What can hang from each mark
ritor: gosedub taleb
gosedub: mobas
vogelo: dibig
mobas: gosedub taleb
nekon: taleb vogelo
kasoz: dibig
taleb: mobas nekon ritor

Every row comes from one small tree of marks. The marks that hang from a mark follow it in brackets, in alphabetical order. Every link used is in the known rows. Which tree was each row made from?
Known rows
kasoz{dibig}: 0, -5, -12, -9, -26, -34, -7, 5, 21, -23, -4, 14, 0, -3, 26, 28, 25, -2, -21, -2, 4, 1
vogelo{dibig}: -7, 6, -8, -7, -33, -32, -19, 11, 17, -2, -3, 16, -2, -11, 21, 29, 17, 13, -16, 4, 2, 1
nekon{taleb{ritor{gosedub}} vogelo}: 26, 13, 28, 49, -29, -35, -15, 10, -3, 11, -27, 18, -3, -18, 48, 1, -7, -11, -5, 66, 34, -7
nekon{taleb{ritor} vogelo{dibig}}: 4, 2, 16, 39, -20, -35, -12, 31, 17, 12, -23, 6, -11, -42, 55, 28, 13, 12, -11, 46, 18, 6
nekon{taleb{mobas ritor{gosedub}}}: 32, 38, 36, 52, -46, -18, -37, 8, -21, 10, -30, 30, -9, 3, 56, -19, -15, -11, 3, 59, 21, -9
mobas{taleb{nekon ritor}}: 21, 10, 5, 21, -64, -5, 8, -15, 1, -6, -11, 31, -1, 19, 36, -13, 4, -32, -4, 61, 2, 1
mobas{gosedub taleb{ritor}}: 13, 39, 19, 35, -63, -24, -9, -36, 9, -5, -14, 33, -9, 25, 21, -7, -18, -24, 0, 52, 25, -17
mobas{gosedub}: 0, 18, 6, 9, -38, -30, -22, -16, 8, -10, -4, 25, -5, 13, 12, 6, -4, -4, 2, 24, 19, -6
gosedub{mobas{taleb{nekon{vogelo} ritor}}}: 27, 24, 13, 26, -73, 9, 7, -4, -7, -12, -29, 29, 1, 7, 54, -4, -14, -32, -1, 87, 17, 0
taleb{nekon}: 10, -9, -10, -4, -41, -13, -4, 5, -2, -9, -2, 22, 3, 8, 26, 2, 16, -13, -2, 33, -4, 12
ritor{gosedub}: 12, 16, 6, 0, -43, -27, -20, -8, -4, -1, -7, 27, 7, 15, 13, 0, -5, -13, -11, 23, 14, -14
nekon{taleb{mobas} vogelo{dibig}}: 6, 18, 18, 35, -14, -26, -24, 39, 11, 6, -30, 14, -13, -34, 55, 25, 10, 28, -12, 34, 12, 18
taleb{mobas{gosedub}}: 6, 34, 18, 23, -44, -19, -31, -10, -3, -3, -15, 30, -12, 18, 28, -4, -18, 1, 3, 31, 22, -3
taleb{mobas}: 6, 20, 8, 12, -45, -13, -19, 5, -3, -7, -23, 31, 3, 4, 32, 5, -2, 1, -6, 19, 12, -1
taleb{ritor}: 8, 6, 10, 14, -49, -22, -5, -4, 4, -1, -17, 24, 3, -4, 31, 11, 1, -16, -1, 29, 19, -12
ritor{gosedub taleb{mobas nekon{vogelo}}}: 35, 33, 14, 18, -49, 7, -9, 7, -21, 12, -20, 34, 8, 13, 48, -11, -29, -21, -1, 62, 11, 2
mobas{taleb}: 5, 19, 3, 6, -47, -17, 1, -19, 13, -19, -20, 36, 8, 15, 10, 11, 7, -15, -12, 27, 0, -4
mobas{gosedub taleb{nekon{vogelo} ritor}}: 23, 18, 14, 43, -56, -12, 12, -17, 5, 6, -6, 25, -14, 18, 40, -13, -18, -25, -3, 89, 28, 6
mobas{gosedub taleb{nekon ritor}}: 22, 28, 12, 33, -68, -11, -3, -28, -1, -1, -2, 30, -12, 34, 32, -23, -14, -31, 3, 74, 13, -2
taleb{mobas nekon{vogelo{dibig}}}: 9, 3, -2, 13, -33, -7, -11, 34, 3, 13, -7, 9, -12, -14, 58, 12, 5, 18, -17, 41, 9, 23
gosedub{mobas{taleb}}: 9, 42, 9, 1, -67, -1, -13, -20, -1, -30, -31, 43, 11, 18, 19, 7, -4, -18, -2, 38, 4, -11
nekon{taleb{mobas} vogelo}: 10, 15, 25, 38, -18, -20, -18, 24, 2, -5, -39, 21, -5, -23, 49, 15, 6, 9, -2, 44, 18, 14
ritor{gosedub{mobas} taleb}: 21, 57, 12, -8, -68, 3, -32, -17, -19, -15, -31, 45, 18, 22, 21, 3, -28, -30, 13, 37, 4, -26

Which tree is each row?
24, 20, 19, 48, -51, -9, -10, 6, -13, 18, -9, 17, -21, 5, 65, -15, -25, -10, 6, 79, 37, 8
taleb{mobas{gosedub} nekon{vogelo} ritor}
31, 33, 10, 12, -66, 7, -6, -11, -15, -12, -19, 31, 5, 24, 37, -15, -18, -29, -9, 81, 15, -2
ritor{gosedub{mobas{taleb{nekon{vogelo}}}}}
7, 19, -1, 21, -39, -19, -3, -2, 20, 5, 5, 17, -17, 11, 30, 6, -2, -1, -16, 60, 10, 15
mobas{gosedub taleb{nekon{vogelo{dibig}}}}
39, 15, 17, 40, -55, -5, -10, 12, -21, 24, -11, 18, -8, 7, 65, -22, -26, -15, -9, 77, 32, 1
taleb{mobas nekon{vogelo} ritor{gosedub}}
18, 20, 6, 8, -60, 9, 5, -4, -3, -21, -25, 33, 6, 11, 39, 1, -5, -22, -4, 71, 7, 7
gosedub{mobas{taleb{nekon{vogelo}}}}
33, 22, 12, 25, -71, -8, -3, -22, -11, 4, -7, 33, 0, 33, 35, -30, -12, -38, -9, 71, 9, -8
mobas{taleb{nekon ritor{gosedub}}}
17, 45, 17, 19, -81, 0, -9, -23, -4, -19, -36, 41, 6, 13, 33, 0, -14, -29, 2, 52, 13, -19
gosedub{mobas{taleb{ritor}}}
11, 55, 17, 19, -52, -5, -26, -15, -7, -2, -23, 44, 2, 19, 26, 0, -30, -13, 16, 35, 12, -12
ritor{taleb{mobas{gosedub}}}
21, 52, 15, 3, -73, -6, -25, -26, -10, -21, -26, 44, 12, 32, 18, -7, -19, -26, -8, 47, 10, -19
ritor{gosedub{mobas{taleb}}}
14, 3, 23, 42, -22, -30, -5, 15, 8, 1, -31, 14, -5, -31, 48, 18, 7, -7, 0, 56, 26, 2
nekon{taleb{ritor} vogelo}
33, 36, 7, 0, -58, 11, -15, -2, -23, -5, -21, 36, 14, 13, 41, -4, -28, -32, 10, 70, 10, -7
ritor{gosedub{mobas} taleb{nekon{vogelo}}}
14, 24, 7, 22, -49, -6, -26, -4, -13, 0, -3, 27, -16, 25, 39, -20, -13, -7, 7, 51, 12, 10
taleb{mobas{gosedub} nekon}
11, -9, -3, 16, -40, -18, 3, 28, 10, 18, 2, 0, -11, -21, 57, 16, 7, 1, -14, 51, 15, 13
taleb{nekon{vogelo{dibig}} ritor}
36, 21, 13, 21, -68, 1, -15, 6, -23, 7, -14, 19, -1, 8, 60, -14, -25, -30, 1, 83, 31, -8
taleb{nekon{vogelo} ritor{gosedub{mobas}}}
37, 15, 15, 35, -62, -10, 10, -12, -4, 14, -8, 23, -2, 20, 43, -19, -18, -33, -15, 86, 24, -3
mobas{taleb{nekon{vogelo} ritor{gosedub}}}
3, -12, -13, 0, -26, -20, 1, 29, 14, 7, 2, 5, -6, -18, 41, 23, 18, 10, -19, 35, 6, 22
taleb{nekon{vogelo{dibig}}}
21, 37, 12, 26, -44, 3, -7, -2, -9, 8, -17, 31, -5, 11, 45, -7, -31, -17, 11, 65, 16, 10
ritor{taleb{mobas{gosedub} nekon{vogelo}}}
32, 1, 10, 27, -50, -16, 1, 8, -12, 17, -2, 12, -5, 5, 50, -11, -14, -23, -8, 71, 31, -2
taleb{nekon{vogelo} ritor{gosedub}}
23, 10, 8, 27, -59, 0, -10, 10, -18, 7, -15, 22, -6, 7, 57, -15, -6, -16, 2, 55, 12, 4
taleb{mobas nekon ritor}
33, 40, 8, 9, -61, 9, -23, -3, -26, 7, -15, 41, 8, 30, 40, -24, -25, -26, 5, 52, -5, -3
ritor{gosedub taleb{mobas nekon}}
27, 15, 4, 4, -43, -2, 1, 0, -11, 8, -8, 27, 12, 11, 31, -3, -16, -28, -2, 59, 8, 0
ritor{gosedub taleb{nekon{vogelo}}}
